Known rows, with every step that occurs
zalo, kimo, kamav, vekub: [ 32.2  -2.9  26.2 -24.6   6.1  19.3  10.1 -39.8  10.5 -33.4  -6.9 -14.9
 -17.7   9.1 -20.4  -0.2  26.2]
tofom, vekub, pulu, kimo, bozef: [ 26.7 -11.8  27.2  -9.1 -19.0   0.6  -9.1  -2.3 -11.3 -26.0 -17.1  -7.5
 -53.8 -48.7 -44.7 -16.7  33.7]
tofom, vekub, pulu: [ 15.5  -1.8  27.3 -24.3 -15.7 -20.9 -19.7  -9.5 -14.7 -27.4 -25.7  10.0
 -27.0 -12.5 -39.1 -17.1  25.9]
pulu, kimo, bozef: [ 29.2 -30.0  15.1 -28.0  -7.2  15.7  -9.4 -26.8   9.2 -23.1  -5.2 -24.7
 -35.6 -29.1 -33.5  -5.7  22.9]
kimo, kamav: [ 17.6 -23.6  26.6 -22.5   7.7   4.2  -0.1 -26.4   6.1 -19.3  -5.5 -10.4
  -5.9  -3.8 -26.0  -4.8   9.0]
zalo, kimo: [ 17.1  -4.9  14.1 -48.0   2.5  -3.3  -7.1 -44.4   9.0 -35.0 -13.2   8.3
  -1.4  12.3 -22.3   4.2  13.3]
pulu, kimo: [ 37.0 -14.2  17.0 -29.6  -4.2  -5.3 -28.1 -31.2  13.3 -18.9 -17.4 -22.2
 -20.0  -7.8 -33.1 -10.0   7.2]
zalo, kimo, bozef: [  9.9 -20.6  12.7 -44.6   0.7  16.9  10.1 -40.7   3.5 -39.7  -0.6   6.3
 -16.8  -8.8 -22.8   7.6  28.3]
tofom, vekub, zalo: [ 30.1 -19.1   8.7 -31.6 -13.4   0.6 -14.6 -48.2 -18.9 -25.5   4.8  -7.5
 -14.1   7.5 -18.7 -31.9  18.5]
zalo, kimo, kamav: [ 16.0  -6.6  26.0 -28.1  11.9   5.4  14.3 -37.4   9.3 -28.8  -4.3   4.3
   1.4   2.5 -21.0   4.8   7.2]
kamav, tofom: [ 19.5 -19.4  15.2 -33.2   9.5  17.3 -21.0 -33.5   2.4 -15.9 -12.6   1.7
 -23.4  15.6 -22.1 -15.4  25.8]
vekub, zalo, kimo, kamav: [ 14.6  -9.0  11.0 -29.6  10.9  19.3  17.7 -54.0  -2.3 -39.4  12.5   3.6
  -0.7  11.7  -3.0   5.6   8.6]
pulu, kimo, kamav, tofom: [ 37.2 -16.1  28.1  -1.3  18.9  28.3  -4.8 -23.4  12.1  -5.1  -7.0 -18.4
 -32.5 -10.3 -25.1 -17.1  12.1]
vekub, zalo: [ 17.5 -22.1   1.0 -43.8  -3.4   8.1 -18.2 -49.7  -6.4 -34.7   3.1  -6.6
  -9.9  15.8 -10.9  -6.4  17.0]
bozef, kimo, kamav: [ 36.3  -5.0  30.3 -22.4  -3.5   6.9   6.4 -37.1  20.9 -15.6  -4.6  -3.2
  -0.6  -3.2 -32.7  -6.6   8.8]
tofom, vekub: [ 32.4 -16.8  23.6 -29.7 -11.6 -15.1 -18.7 -31.4  -7.8 -14.5 -12.6  -6.3
 -13.1  -2.4 -36.2 -31.6  16.7]
vekub, tofom: [ 22.1 -25.6  11.9 -33.7  -9.3   1.1 -27.2 -27.5  13.7  -9.5 -22.4  11.7
  -0.9 -15.7 -32.4  -4.3  17.1]
bozef, kimo: [ 38.0  -3.1  19.0 -42.7 -12.6  -3.1 -15.7 -43.7  19.6 -21.3 -12.8   0.9
  -3.5   8.3 -35.8  -8.8  15.6]
kamav, kimo, bozef: [ 14.8 -41.0  -1.1 -52.2 -12.0   8.3 -10.7 -29.6  -1.3 -23.7  10.4  10.9
 -43.3  -8.2 -26.7  -6.3  35.7]
kimo, kamav, tofom: [ 20.1 -23.2  26.2 -13.5  20.6  27.2   0.5 -25.6   3.7 -10.4  -3.3  -2.1
 -19.9   4.9 -20.4 -13.8  19.6]

Rows
[ 31.2  -2.2   6.7 -27.8   4.4  25.5  -1.4 -57.2 -18.6 -25.1   7.1  14.7
 -22.3  22.4  -6.6 -31.4  26.2]
kamav, tofom, vekub, zalo, kimo
[ 30.3 -20.6  18.8  -3.1   9.3  33.6   5.9 -40.1 -21.2  -9.9  14.6  -4.2
 -25.7   5.3 -10.6 -38.9  22.3]
kimo, kamav, tofom, vekub, zalo
[ 16.5  -8.4  10.4 -20.8  23.1  43.6  17.2 -53.8  -4.7 -29.7  14.4  10.0
 -15.2  20.6   3.8  -3.6  19.6]
vekub, zalo, kimo, kamav, tofom
[ 52.7  -1.4  31.1 -18.8  -8.4  19.9   3.5 -38.6  22.1 -19.7  -6.5 -22.1
 -19.0   5.7 -33.8 -12.5  27.8]
bozef, kimo, kamav, vekub
[ 51.9 -13.0  29.3  -6.6   1.3  17.8 -10.6 -26.4  15.9 -17.8 -10.9 -46.0
 -36.2 -11.3 -32.9 -14.0  19.5]
pulu, kimo, kamav, vekub
[ 30.3  -2.1   0.3 -45.5  -4.3  23.9  -9.6 -63.9  -2.3 -50.0   2.1 -11.1
 -22.0  31.5  -5.8  -2.8  34.5]
kamav, vekub, zalo, kimo
[ 17.2  -2.1  19.9 -33.5 -11.1   0.8 -26.2 -14.1  -1.2 -43.2 -29.1  -7.9
 -42.1   3.7 -32.0   2.9  44.6]
kamav, vekub, pulu
[ 52.3  -0.4  37.7  -1.1   0.7  22.3  10.0 -33.1   5.9   4.0  -1.7   4.6
 -19.9  -3.6 -35.3 -42.1  20.0]
bozef, kimo, kamav, tofom, vekub
[ 29.3  -6.0  18.7 -17.0   1.5  10.9  19.6 -52.4 -14.5 -28.9  14.2   3.8
  -3.9   2.6 -10.1 -20.6   9.5]
tofom, vekub, zalo, kimo, kamav
[ 34.2 -16.0  22.6 -20.7   1.2   9.0 -18.1 -30.6 -11.3  -5.5 -11.5   1.3
 -27.4   7.0 -30.3 -41.9  27.3]
kamav, tofom, vekub
[ 51.5 -12.3  35.5  11.4   9.7  19.3  -1.9 -20.3  -0.8   5.7  -5.8 -19.1
 -36.8 -19.7 -32.7 -42.3  12.6]
pulu, kimo, kamav, tofom, vekub
[ 14.8  12.4  36.9  -0.7  11.9  15.2  15.8 -13.1 -13.5 -23.4 -14.5  28.2
 -32.1  -9.6 -25.0 -15.7  27.5]
zalo, kimo, kamav, tofom, vekub, pulu
[ 16.3  11.7  30.6 -19.3   2.7  12.8   8.8 -18.7   2.5 -46.4 -19.7   1.8
 -31.7  -0.7 -23.8  13.8  34.3]
zalo, kimo, kamav, vekub, pulu
[ 20.0  -1.6  31.7   4.8  14.4  22.1  -7.2  -1.4   4.9 -17.9 -19.4  -2.8
 -46.0 -21.5 -27.8  -2.7  20.8]
vekub, pulu, kimo, kamav, tofom
[ 36.2 -17.6  28.4  -9.9   6.2   4.6  -5.9 -24.3  14.9 -12.4  -8.7 -26.6
 -17.6 -18.1 -30.6  -8.5   1.4]
pulu, kimo, kamav
[ 31.7 -17.1   8.3 -23.1  -0.4  23.5 -15.5 -46.5 -22.3 -16.0   6.0   1.1
 -28.9  17.1 -12.6 -41.7  28.9]
kamav, tofom, vekub, zalo
